Each row comes from the steps of one walk. Every step used is in the known rows, and no mark comes twice. Write the walk behind each row, first mark first.
(in the rows, 128 means zero)
Known rows
J/B/Y/R/F: [149 180 153 150  83 129  83 149 111 116  76 157 102  94 110 160 104  50
 162  91 112 141 101  97 110  86 142 110 128 180  54  95 197 130  92]
X/J/B: [111 143 104 136 113 119 109 150 112 139 112 123 136 100 140 193 138  73
 168 112  99 130 147  77 134 112 120 106 120 188 118 127 141  96 141]
U/Y: [135 143 143 113 133 130  77 142 168 170 126 119 153  95 150 125 138 120
 149 131 126 148 115  89 105 142 115  91 118 110 152  95 129 121 128]
K/J/U/Y/R/F: [201 190 165 141 117 117 114 192 126 136  67 193 147  74 137 132  99  78
 172  74 136 164 124  93 118  71 143  70  99 152 116  84 158 108 145]
J/B/Y: [115 150 122 126 109 130  84 151 128 133  83 142 113 105 122 162 140  84
 156 109 105 152 116  95 127 120 131 124 123 158 109 104 158 142 120]
K/J/B: [146 150  99 117 121 116 141 158 112 123  72 152 136 129 137 180 131  92
 132  79 127 172 127  80 140  97 138 104 113 165 140 110 145 104 150]
J/B/Y/R: [128 173 139 138  96 126  92 157 105 135  59 150 106 121 123 147 133  71
 134 116 121 146 113 114 125 117 149 123 117 158  75 116 179 149 101]
X/J/B/Y/C/F: [ 92 130 142 131 108 148  86 141 102 125 124 101 121  70 169 212 165  25
 137 123 121 144 143  44 135  97 145  83 119 202  73 112 186  85 135]
B/Y/C: [106 169 121 123 113 160  87 137 149 130 155 116 123 124 152 153 150  61
 107 116 143 141 100  86 127  95 123 100 154 126 111 108 177 130 100]
C/Y/R: [129 160 154 147 129  91 117 134 142 146  99 113 150 154 174 137 168  89
 106 134 161 117 118  80  91 185 157  98 140 123 128 160 171 117 110]
J/U/Y/X: [133 165 156 134 130 133  95 181 144 122 127 156 168  71 146 122 122  96
 189 135 111 143 158 103 130 119 118 108 101 110 123 114 109 135 148]
M/P: [ 98 162  89 143 154 107 127 136 154 133 136  87 129 141 141 142 131 100
 132 151 119 123 115 114  99 154 134  96 148 131 150 119 133 133 123]
X/J/U/Y/C/F: [128 136 165 136 126 137  82 171 122 150 139 119 149  27 195 173 165  64
 182 138 128 145 175  64 117 110 139  50 103 163 126 119 137  75 166]
U/Y/B/J: [ 90 164 168 129 129 147  54 102 150 184 115  71 187 100 112 156 116 111
 184 152 138  95 107  43 109 138 102  82 100 111  99 116 147 149 128]
U/Y/V/J: [136 147 177  90 152 139  92 163 153 232 185 100 163 113 162 136 133  62
 131 128 153 123 126  98 124 122 148 101 114  91 130 111 151  65 109]
B/J/U/Y/R/F: [151 175 198 161 115 123  68 174 143 147  73 131 159  43 106 135  93 103
 244 125 113 121 133  90 111  95 135  74 107 148  94 104 139 137 112]
J/B: [129 148 112 134 112 118 110 151 124 127  98 142 114 100 140 165 140 101
 165 111 112 148 135 103 118 128 133 116 129 159 124 122 137 116 118]
C/Y: [111 133 138 133 142  94 112 129 162 142 126 105 157 136 179 154 176 101
 125 126 142 119 124  65  93 189 137 103 144 127 157 144 151 121 131]
V/J/U/Y/X: [122 162 159 119 156 139 110 187 134 169 156 139 189  72 152 110 129  59
 168 130 120 141 173 100 140 109 120 111 102 115 134 119 119 108 138]
V/J: [105 147 123 123 145 136 125 144 139 185 166 100 174 125 144 144 139  68
 119 118 126 121 138  98 127 136 133 117 143 135 151 125 154  88 105]
B/J/U: [ 97 149 150 161 122 120  98 160 139 130 101 115 171  84 103 161 132 120
 215 128  96 111 152  97 136 131 139 116 122 151 137 141 109 142 128]
M/K/J/B/Y/X: [ 94 169 113 114 130 162 118 167 109  67 114 173 164 135  94 154 105  33
 123 103 136 145  97  58 182  58 131  95 106 141 110  99 137 134 151]
J/U: [129 160 126 154 115 111 113 172 132 128 112 159 139  95 138 147 139  99
 185 116  97 137 149 123 119 137 142 119 134 142 149 139 121 134 133]
B/J/U/Y/R: [130 170 182 155 122 125  66 177 135 163  65 129 167  75 115 124 124 119
 214 147 122 122 143 107 121 128 141  86  93 125 114 124 120 157 123]
B/Y/X/J/U: [ 86 167 130 141 113 139  93 170 123 114 141 139 188 107 112 170 129  34
 169 120  85 108 161  73 169 102 127 137  99 166  95 133 142 134 148]
V/J/B/Y/R/F: [136 177 157 133 107 136 104 164 100 155 104 136 127  93 117 150 109  14
 149  87 120 137 117 100 124  70 150 112 130 187  63  94 215 103  79]
M/K: [ 98 151 126 134 124 147 109 146 147 115 169 138 155 127 116 135 121  91
 145 134 137 109 100 100 122 123 133  79 145 115 168 135 105 119 124]
U/Y/C/F: [126 127 164 116 124 147  86 134 148 159 151  97 139  54 201 144 168  92
 127 143 159 160 126  69  98 129 140  54 129 122 116  99 151  75 132]
V/Y: [103 153 120 116 136 109  88 109 176 151 119 106 139 108 170 145 153 110
 170 113 156 129 133 107 109 144 131 112 146 124 163 133 134 103 142]
V/Y/X/J: [ 69 166 117 115 138 122  96 109 159 134 161  82 188 124 167 166 143  59
 163 125 150 104 152  60 145 120 112 117 124 143 126 149 132  73 156]
X/Y/B/J: [ 74 155 185 143 111 137  68  95 154 144 121  76 175 108 113 199 119  97
 193 133 138 105 144  72 132 185 116 103 122 131 105 153 136 152 154]
X/J/U: [118 155 119 156 119 115 111 172 122 142 123 144 161 100 133 176 138  77
 188 114  91 116 166  97 137 121 134 109 121 174 146 145 121 107 150]
X/J/B/Y: [ 95 142 115 128 111 130  79 147 116 141  99 126 140 109 121 189 140  54
 166 109  86 133 131  67 143 105 120 117 104 195 106 107 163 123 136]

Which walk is each row?
[140 154 150 127 159 128  94 191 135 198 123 146 164  64 153 113 142  85
 183 115 117 146 166 122 118 124 126  95 113 126 169 109 127 111 137]  V/J/U/Y
[129 150 107 113 118 129 112 157 117 124  63 156 136 131 123 176 135  75
 121  79 115 177 111  69 154  87 136 119 105 166 120  94 171 126 140]  K/J/B/Y
[ 87 167 124 113 137 121  98 105 168 119 145  98 161 119 173 143 146  86
 158 124 160 121 136  94 133 136 124 125 136 113 129 143 130  93 139]  V/Y/X
[167 180 174 135 110 129  88 142 154 157 117 140 138  83 143 123  99  91
 159 112 137 134 102  91  90 107 131  73 123 131  92  85 172 104 106]  U/Y/R/F
[145 183 155 153 122 133  78 155 125 161 101 158 144  73 133 142 125  93
 197 128 121 131 137  99  93 138 123  93 102 115 122 123 147 157 148]  J/U/Y/B
[100 147 143 134 141 103 122 132 155 119 150 101 180 140 175 146 165  74
 110 141 145 109 136  46 113 179 137 112 136 114 119 158 140 115 128]  C/Y/X
[137 181 158 144  84 134  92 135 142 133 118 135 139 116 109 145  99  59
 138 101 123 118  86  91 112 101 145 108 139 158  71  99 199 126  87]  B/Y/R/F
[114 151 131 112 128 139  81 163 122 136 124 124 159  77 151 166 128  65
 176 132 114 138 150  51 147  98  98  93  83 152  94 104 131  98 154]  U/Y/X/J/B
[124 172 145 127 122 140  77 112 144 177 132 117 159 105 138 142 127  93
 143 134 144 118 104  73  91 144 111  89 111 103 113 113 162 140 134]  U/Y/B
[ 91 178 156 173 113 127  89 132 115 142 103 109 178  95  92 180 119  94
 213 136 110  84 143  84 126 136 132 114 117 139 103 161 141 163 127]  Y/B/J/U
[186 186 183 157 108 117  86 181 135 142  91 174 129  52 134 120 105  90
 206 103 116 145 133 121  96 107 139  79 115 142 104  99 157 122 118]  J/U/Y/R/F
[ 96 159 111 133 113 132 113 151 109 108 136 122 158 109 137 190 130  47
 157 125 106 117 155  64 157  98 113 119 109 179  85 138 136  92 140]  Y/X/J/B
[110 131 145 132 105 145  88 141 109 111 106 114  97  64 171 184 171  51
 134 125 130 163 129  73 122 104 157  91 131 170  81 109 182  99 125]  J/B/Y/C/F
[ 88 173 126 138 137 109  95 146 144 115 133 127 174  90 158 166 143  58
 214 117 127 111 187  89 152 114 121 123 113 159 134 161 115  93 178]  V/Y/X/J/U
[133 164 163 129 132 123 130 186 118 184 164 137 150 117 138 157 133  42
 164 114 121 112 165 139 137 114 173 132 123 121 133 150 138  73 111]  Y/V/J/U
[111 157 110 119 135 149 143 155 137 113 143 151 178 148 116 143 113  84
 111 106 157 131  92  77 145  97 134  67 133 125 176 122 117 102 154]  M/K/J
[108 175 110 112 133 134  92 117 169 140 143 103 112 104 200 151 167  84
 154 112 188 147 129 104 119 106 121  90 163 118 146 128 152  93 128]  V/Y/C
[113 161 106 109 114 139 122 156 114  94  88 152 156 140 120 167 123  49
 107  85 117 163 123  53 173  69 128 131  93 160  90  96 159 127 144]  K/J/B/Y/X
[104 145 124 118 138 138  94 161 109 171 115 124 138 104 125 151 143  46
 140 103 105 149 132 100 138 107 136 127 121 162 120 105 175 121 108]  V/J/B/Y
[ 73 167 147 150 111 138  85  95 134 151 131  67 189 124  99 180 116  96
 168 144 135  76 108  54 124 139 124 108 127 125  89 150 157 144 113]  Y/B/J
[122 153 157 114  98 134  82 157 127 141 117 134  98 124 126 176 131  57
 156 113 118 135 109 102 129 113 163 137 111 134  76 117 166 113 109]  J/B/Y/V
[ 83 165 172 174 138  92  89 134 124 136  83  95 181 101 126 179 157  88
 200 144 134  78 145  49 100 180 142  97 118 138 118 182 148 168 140]  C/Y/B/J/U
[150 154 150 140 133 123  83 180 149 155 101 164 141  65 145 121 141 120
 201 124 108 157 143 113 109 135 124  94 112 122 163 106 110 142 149]  J/U/Y
[ 96 183 125 125 125 118  85  84 152 153 122  98 147 121 158 163 143  86
 165 120 169 111 120  91  96 149 126 111 138 116 124 151 168 120 142]  V/Y/B
[140 151 203 127 133 118 107 187 136 167 157 140 140  95 151 173 131  41
 190 104 131 135 196 148 148 159 162 128 124 121 148 157 117  86 149]  X/Y/V/J/U
[113 144 166 141 137 128  62 173 155 161  88 116 172  54 119 137 128 134
 229 139 104 128 148  88 124 131 118  88  94 128 146 115  96 151 144]  B/J/U/Y
[113 155 160 113 102 140  84 139 150 162 160 110 135 150 121 162 126  62
 121 124 127 111  99  95 128 123 156 128 123 109  94 127 164 108  99]  B/Y/V
[112 165 116 112 132 161  99 167 111 157 138 124 109  96 156 159 152  22
 121 105 142 158 135  98 141  71 123 104 142 159 105  96 194 112  98]  V/J/B/Y/C
[100 162 107 128 107 155  78 156 116 128 120 124 109  99 147 198 153  29
 140 110 124 141 133  68 150  69 111  96 127 183  87 101 182 118 124]  X/J/B/Y/C
[152 172 194 145  95 119  99 134 154 119 120 137 126  95 142 167 100  74
 174  94 139 138 139 118 113 146 138  96 147 149 102 121 158 105 126]  X/Y/R/F
[101 150 137 113 131 145  83 140 153 153 169  99 193 107 155 150 127  71
 141 144 120 118 139  43 143 115  99  95  94 131 109 109 127  92 151]  U/Y/X/J
[ 97 162 126 122 109 135  94 151 123  99 114 133 140 111 121 158 132  55
 144 119 104 140 124  80 150 103 125 141 110 148  72 115 155 140 122]  J/B/Y/X
[ 75 185 155 156 135 110  64 111 135 145  81  99 166  80 122 177 132  98
 247 126 151  92 152  94 120 138 129 112 119 137 123 168 138 150 153]  V/Y/B/J/U
[144 159 138 102 110 130 111 161 120 133  90 148 117 148 122 190 123  50
 118  83 130 155 110  77 153  79 162 126  93 145  91 102 174  96 135]  K/J/B/Y/V
[146 171 122 124 109 129 118 163  98 128  33 166 125 150 121 156 123  62
 101  79 132 164 107  88 152  83 152 110 103 168  94  95 193 130 127]  K/J/B/Y/R
[126 146 196 128 131 129  57 179 158 172 116 111 156  68 120 154 117 111
 230 147 121 111 142  95 130 122 146 102  88 105 122 127 104 121 127]  B/J/U/Y/V
[178 186 183 145 133 129 104 197 124 182 112 160 153  52 148 111 103  55
 187 100 122 140 151 123 105  89 143  78 117 150 116 100 167  98 109]  V/J/U/Y/R/F
[ 96 155 138 152 143  92 116 168 125 110 135 124 191 110 166 174 171  44
 167 135 116  96 179  50 133 156 128 108 110 161 128 174 127 112 162]  C/Y/X/J/U
[116 143 193 102 128 134 108 150 157 185 190  98 154 126 162 175 126  46
 142 114 151 129 163 124 143 163 148 122 133 115 138 149 137  66 133]  X/Y/V/J
[ 67 152 167 151 137 107  83  97 138 156 112  57 197 138 135 182 158  92
 149 153 151  71 115  21 101 187 134  96 126 128 104 170 163 149 121]  C/Y/B/J
[113 173 128 139  98 127  85 156  93 145  72 136 127 126 122 172 132  42
 144 113 110 126 125  85 139 104 139 112 101 189  73 116 185 127 117]  X/J/B/Y/R
[112 165 170 140 106 129  85 105 142 136 135 117 148 117 140 185 123  78
 159 117 141 127 142  99 120 187 120 104 134 119 117 149 151 141 157]  X/Y/B
